What can hang from each mark
bonupim: kizolu tikit
zovo: midil zavus
litut: biza
bikib: teza
tikit: bonupim
tisab: bofep zavus
teza: zavus
gira: zavus
demu: midil
midil: demu
zavus: biza gira guke teza tikit tisab
kizolu: zavus

In the rows, zero is written as 128.
Known rows, with every way that one mark hangs from another
zovo[zavus[biza]]: [120 120 182 105  90 128 156 103 131 106 145 139 129 132 123 134 122 124
 125 150 147  97 186 135 118 112 130 116  93  98 125 121 160 153 107]
teza[zavus[biza]]: [161 119 170 126  87 165 155 139 115 113 128 144 162 136 154 158 117 122
  88 113 113 124 140 131 157 127 128 121  90 147 148 167 139 117 105]
zovo[zavus[biza gira teza]]: [151 141 192  84 108 110 152 118 117  67 156 132 114 149 144 147  87  92
 126 154 126  86 163 133 125 124 138 140  73 131 166 146 169 163 111]
demu[midil]: [122 144 137 148 117 144 112 137 149 130 146 143 144 118 110 143 121 157
 141  92 112 119 132 141 159 144 120 123 149 133 113 114 141  99 113]
teza[zavus[biza gira guke]]: [185 143 189 106  83 177 146 126 113  73 133 136 145 138 143 158  87  85
  82 129  86 140 143 128 183 137 125 111  74 170 181 201 132 104 106]
tisab[bofep zavus[teza]]: [152 156 134  74  99  95 132 133 128 105 106 141 100 158  87 102  95  92
  81  88 136 148 154 140 111 125  92 132  94 139 217 103 135 120 157]
zavus[gira tikit[bonupim]]: [160 157 132 107 147 150 134 125 126  83  98 134 114 175 155 100  94 103
 147 112 116 139 122 135 178 142 151 165  68 172 140 167 121 134 125]
gira[zavus[teza tikit]]: [128 114 123 116 142 118 123 114  95 105 120 118 117 162 170 128  73 101
 121 114 150 111 120  97 159  74 159 151 108 137 123 128 137 109 167]
zovo[midil zavus[gira]]: [ 90 117 145  85 123 101 167 125 137  85 137 140 149 175 104 137 133 115
 153 141 118  86 214 158 139  77 139 134  81 139 153 133 145 141  65]
zavus[gira]: [151 143 136 116 145 127 134 123 124  98 118 123 132 152 135 129 107  98
 137 137 103 116 117 142 138 155 144 139 104 155 151 152 132 141 112]
bonupim[kizolu[zavus[biza guke]] tikit]: [103 133 200 106  89  98  86 127 109 142 123 134 132 120 118 184 149 113
  67 170 124 138 100 114 164 110 106 114 122  87 162  94 195  57 106]
kizolu[zavus[tikit tisab]]: [151 140 138 126 134 159 139 138 154  91 104 134 126 171  96 125  91 100
 110 159 138 104  95 125 162 134 141 152  83 103 123 130 139  88 127]
zovo[zavus[gira guke tisab]]: [133 150 175  79 117 162 145 114 134  71 140 109  95 152  85 128  82  60
 118 171 138 124 164 122 143 119 116 109  76 119 177 142 148 129 118]
tikit[bonupim[kizolu[zavus[gira teza]]]]: [101 147 127 134 112 120  83 140 135 100 102 148 143 164 138 168 126 121
  85 127 143 125  86  95 172 134 101 160 108 144 159 105 147 109 111]
teza[zavus]: [142 107 134 138 104 167 151 150 121 131 112 127 157 146 136 151 125 120
 100 106 121 134 127 128 146 108 119 107 107 152 144 151 131 116 101]
tikit[bonupim]: [108 151 113 140  99 136 106 141 145 114 121 145 136 140 138 137 138 129
 104  94 146 148 120 111 152 138 115 155 115 157 131 114 117 139 118]
gira[zavus[tikit tisab]]: [121 121 132 111 148 154 136 114 105 109 111 114 124 174 136 119  74  90
 109 125 166 115 121 104 171  98 165 149  99 117 121 124 138  92 163]
bikib[teza[zavus[biza tikit tisab]]]: [184 109 163 133 123 174 181 137 133  95 122 179 117 139 122 160 111 145
  77 131 142 125 145 123 168 115 163 130  58 164 130 191 150 105 142]
bonupim[kizolu[zavus] tikit]: [ 82 116 168 121 109  88  96 140 113 166 102 125 143 138 119 179 165 123
  85 161 136 128  85 121 144 102 109 113 136  90 149  72 195  70  95]
bonupim[kizolu tikit]: [ 83 118 168 105 128  90  98 140  92 178 119 117 127 125 133 167 171 125
  99 145 142 149 103 120 138 103 110 115 143 101 162  85 190  79 111]
bonupim[kizolu[zavus[teza tisab]] tikit]: [ 98 134 175 101 125  90  90 161 107 139 119 122 123 150 116 188 139  96
  70 167 145 125  62 106 149 109 109 141 123  91 184  76 203  61 108]
kizolu[zavus[biza gira guke tisab]]: [179 175 188 103  99 158 121 120 151  38 133 143 127 153  97 154  62  64
  74 183 102 100 101 120 184 179 135 153  69 122 166 161 142  85 117]
kizolu[zavus[guke teza tisab]]: [157 163 152 111 112 143 107 147 152  56 144 128 103 144  92 157  67  68
  74 169 122 114  81  99 160 130 111 151  95 120 172 136 136  79 142]
gira[zavus[guke tisab]]: [115 133 138 110 117 156 110 109 113  95 132 111 118 145 115 142  73  72
  80 136 154 132 125  89 173 106 138 127 118 124 148 123 129  84 167]
tisab[bofep zavus]: [139 148 129  88  90 111 140 117 138 128  89 143 118 158  72  88 118 104
  86  91 138 151 171 151 110 131  97 113 100 128 193  95 129 120 143]
tisab[zavus[biza]]: [164 136 146 100  98 133 150  96 127  97 125 161 143 142 115 119 110 141
  98 117 123 125 155 137 127 157 114 137  95 111 185 123 154 116 120]
zovo[midil[demu]]: [ 89 133 120 111 150 109 161 141 127 102 142 134 131 156 108 111 135 160
 138 109 118 125 164 124 143 102 139 142 130 137 153 151 113 121  84]
zavus[tisab]: [138 150 142 106 148 157 134 148 126 103 141 122 114 144 104 131 102  93
 106 145 148 128 106 117 143 155 130 154 108 120 161 132 139 107 141]
tisab[zavus[biza teza tikit]]: [193 144 152  74 122 125 156 105 106  69 134 159 112 155 137 107  79 133
 109 118 120 128 145 128 141 136 121 162  68 122 196 147 157 107 147]
zavus[guke tikit[bonupim]]: [153 163 143 102 108 169 112 117 132  85 125 133  82 126 128  96  94 109
 120 115 121 183 146 108 190 100 113 134  86 151 137 168  98  94 161]
bikib[teza[zavus[biza guke]]]: [174 108 163 142  94 161 162 124 138  99 130 179 120 112 117 175 123 150
  62 129 123 137 159 115 164 107 142 102  82 170 131 189 138 109 138]
zavus[biza gira teza]: [197 170 191  80 133 102 127 134  97  37 169 142 113 143 178 159  65  84
 112 146  88  95 112 128 157 173 155 185  75 166 191 184 153 140 133]
gira[zavus]: [ 97 107 118 137 117 123 119 105 114 132 110 120 148 152 146 140 105 112
 106 114 152 108 129 107 144  96 151 125 133 127 109 103 135 117 143]
teza[zavus[biza tisab]]: [167 133 179 110 100 184 157 152 112  93 139 141 151 148 135 160 100  98
  73 123 126 125 125 126 166 146 131 135  80 140 173 169 147 101 113]
bikib[teza[zavus[biza gira tisab]]]: [183 115 166 134 122 163 174 137 135  84 123 174 128 144 119 178 109 131
  65 134 130 117 137 125 164 142 164 128  60 178 151 190 152 118 124]
litut[biza]: [126 138 140 148 148 129 154 105 118 147 122 141 161 109  99 142 112 112
 143 144 145 142 124 146 116 149 145 120 154 132 154 116 113  96 120]

Rows
[ 99 134 197 103 107 102 100 144 108 142 123 136 139 141 118 188 148 106
  66 173 140 123  83 116 159 129 118 135 116  80 169  83 207  58 101]
bonupim[kizolu[zavus[biza tisab]] tikit]
[108 107 146 131 146 125 108 116 116 133  83 138 139 159 117 143 128 142
 116 166 137 111 100 111 162 105 115 117 119  91 133 114 163  73 125]
bonupim[kizolu[zavus[tikit]]]
[152 122 143 123 124 178 146 142 109 105  84 133 149 180 156 139 108 109
 109 104 115 145 120 125 187 113 126 129  69 175 163 174 137 108 102]
teza[zavus[gira tikit[bonupim[kizolu]]]]
[182 128 157 106 119 188 153 131 112  87 104 119 123 155 137 123  82  87
 112 120  90 154 140 131 187 102 125 104  69 172 166 204 117  98 119]
teza[zavus[gira guke tikit]]
[187 158 160  75  93 128 131 102 117  56 155 154 106 126 117 129  76 114
  80 126 108 143 150 113 142 140  95 141  85 127 222 147 146  97 150]
tisab[zavus[biza guke teza]]
[225 199 223  45 146 191 142 111 102  12 158 134  75 146 126 106  31  49
 110 175  93 144 137 125 221 175 157 169  30 142 197 227 136  77 165]
zavus[biza gira guke tikit tisab]
[ 86 137 125 148 100 129  87 132 141 120  96 151 149 154 128 161 144 136
  85 123 153 134  98  96 169 126  98 146 119 131 141  94 142 105 109]
tikit[bonupim[kizolu[zavus]]]
[105 125 133 119 114 149 101  94 105 109 103 125 120 154 146 126  87 105
  97 116 152 148 136  85 197  70 133 128 109 134 124 126 124  79 167]
gira[zavus[guke tikit[bonupim[kizolu]]]]
[140 150 133 131 118 161 127 144 162  83 100 141 128 177 103 127  94 100
  99 144 144 114  88 117 173 138 134 165  78 114 124 123 135  96 120]
kizolu[zavus[tikit[bonupim] tisab]]
[176 134 118  92 142 142 161  95 123  90  92 141 126 178 114  88  94 121
 133 117 113 132 145 145 137 142 126 140  73 134 188 141 146 116 122]
tisab[zavus[gira tikit]]
[186 161 158  77 144 142 117 132 103  63 155 117  52 120 139 107  58  92
 132 137 104 162 127  99 173  82 119 140  89 147 168 186 114  89 188]
zavus[guke teza tikit]
[171 148 176 117  87 150 127 105 150  72 124 151 118 135 115 125  84 111
  99 161 103 115 130 125 181 126 136 132  81 107 117 160 132  83 133]
kizolu[zavus[biza guke tikit]]
[162 142 160 101 116 173 154 165 119  98 104 117 142 176 115 143  91  56
  81 115 120 137 120 138 163 141 129 122  72 171 192 167 134 112 112]
teza[zavus[gira tisab[bofep]]]
[190 194 148  66 181 154 127 169 108  26 137 121  77 192 151 122  38  51
 119 128 132 133  79 107 190 157 146 219  39 183 209 180 138 116 154]
zavus[gira teza tikit[bonupim] tisab]
[196 197 173  57 158 151 108 153 109  15 173 104  63 145 115 144  28  24
  93 166 102 142  88  96 177 157 119 168  75 169 244 189 132  96 163]
zavus[gira guke teza tisab]
[ 62 113 140  99 128 112 184 126 138 103 142 127 127 172  87 109 139 150
 145 124 141 106 211 130 122  66 130 115 112 111 146 131 136 148  65]
zovo[midil[demu] zavus]
[147 136 153 111 105 175 150 169 123 119 112 122 136 160 107 143 108  77
  71 107 138 143 128 131 155 123 116 117  89 152 176 149 130 104 122]
teza[zavus[tisab[bofep]]]
[163 159 174 104 107 151 134 119 119  85 135 166 118 140 168 112 104 136
 120 114 130 136 146 128 184 141 150 176  68 139 120 163 129 118 139]
zavus[biza tikit[bonupim]]
[204 159 168  67 112 155 153  79 116  53 119 155 111 152 114  95  70 107
 108 132  93 147 164 138 170 152 121 137  54 133 205 175 144  96 138]
tisab[zavus[biza gira guke tikit]]
[179 135 148  88 115 146 163  90 118  93 116 162 129 153 123  95  99 144
 113 116 123 132 163 140 143 143 126 144  73 110 173 142 151 107 135]
tisab[zavus[biza tikit]]
[162 100 140 152 105 160 157 129 144 112 116 167 116 118 107 169 127 148
  72 123 130 143 151 112 156  93 135  93  89 174 128 176 132 112 138]
bikib[teza[zavus[guke]]]
[170 166 139  66 108  93 136 127 125  86 100 136 101 175  91 104  80  73
  87  96 119 140 148 150 116 142 104 140  78 158 234 119 137 132 146]
tisab[bofep zavus[gira teza]]
[158 157 129 104 143 128 120 152 114  82 133 136  86 151 167 115  88 113
 132 101 136 144 108 104 162 104 130 183  82 164 151 152 124 125 161]
zavus[teza tikit[bonupim]]
[158 110 144 140 114 157 168 149 144 117 109 165 118 140  96 163 125 132
  63 120 150 134 143 122 150 108 146 110  79 171 137 162 140 115 140]
bikib[teza[zavus[tisab[bofep]]]]
[ 78 134 161  68 114 112 165 148 142  93 143 138 125 174  67 128 130  92
 124 138 151 101 219 152 139  73 125 137  78 120 165 113 141 117  96]
zovo[midil zavus[tisab[bofep]]]
[159 103 137 147 125 164 171 146 142 113 117 166 125 138 104 173 128 143
  72 127 146 128 133 118 150 113 147 114  81 169 135 166 145 113 132]
bikib[teza[zavus[tisab]]]
[172 186 178  57 134 177 126 137 121  78 128 114  47 143  77  75  61  52
 102 141 134 181 147 122 188 114 122 131  70 130 177 175 105  68 194]
zavus[guke tikit tisab[bofep]]
[103 128 149  74 133  83 161 140 125  65 155 136 131 174 118 146 112 102
 150 140 115  80 197 146 140  72 134 153  74 153 178 140 149 143  77]
zovo[midil zavus[gira teza]]
[125 128 161  89 136 160 168 123 130 107 126 117  99 163 102 104 101  97
 141 155 167 115 167 131 132  97 132 126  75  97 135 127 155 130 128]
zovo[zavus[tikit tisab]]
[115 142 187  57 120 105 165 150 119  48 189 151 122 161 110 157 104  99
 117 151 140  77 201 132 153  90 137 176  63 125 188 141 166 114  99]
zovo[midil zavus[biza teza tisab]]
[157 163 162  74 154 160 144 150 120 102 111 122  77 165  95  81  83  72
 117 131 153 152 134 137 161 128 141 151  72 127 156 150 125  96 174]
zavus[tikit tisab[bofep]]
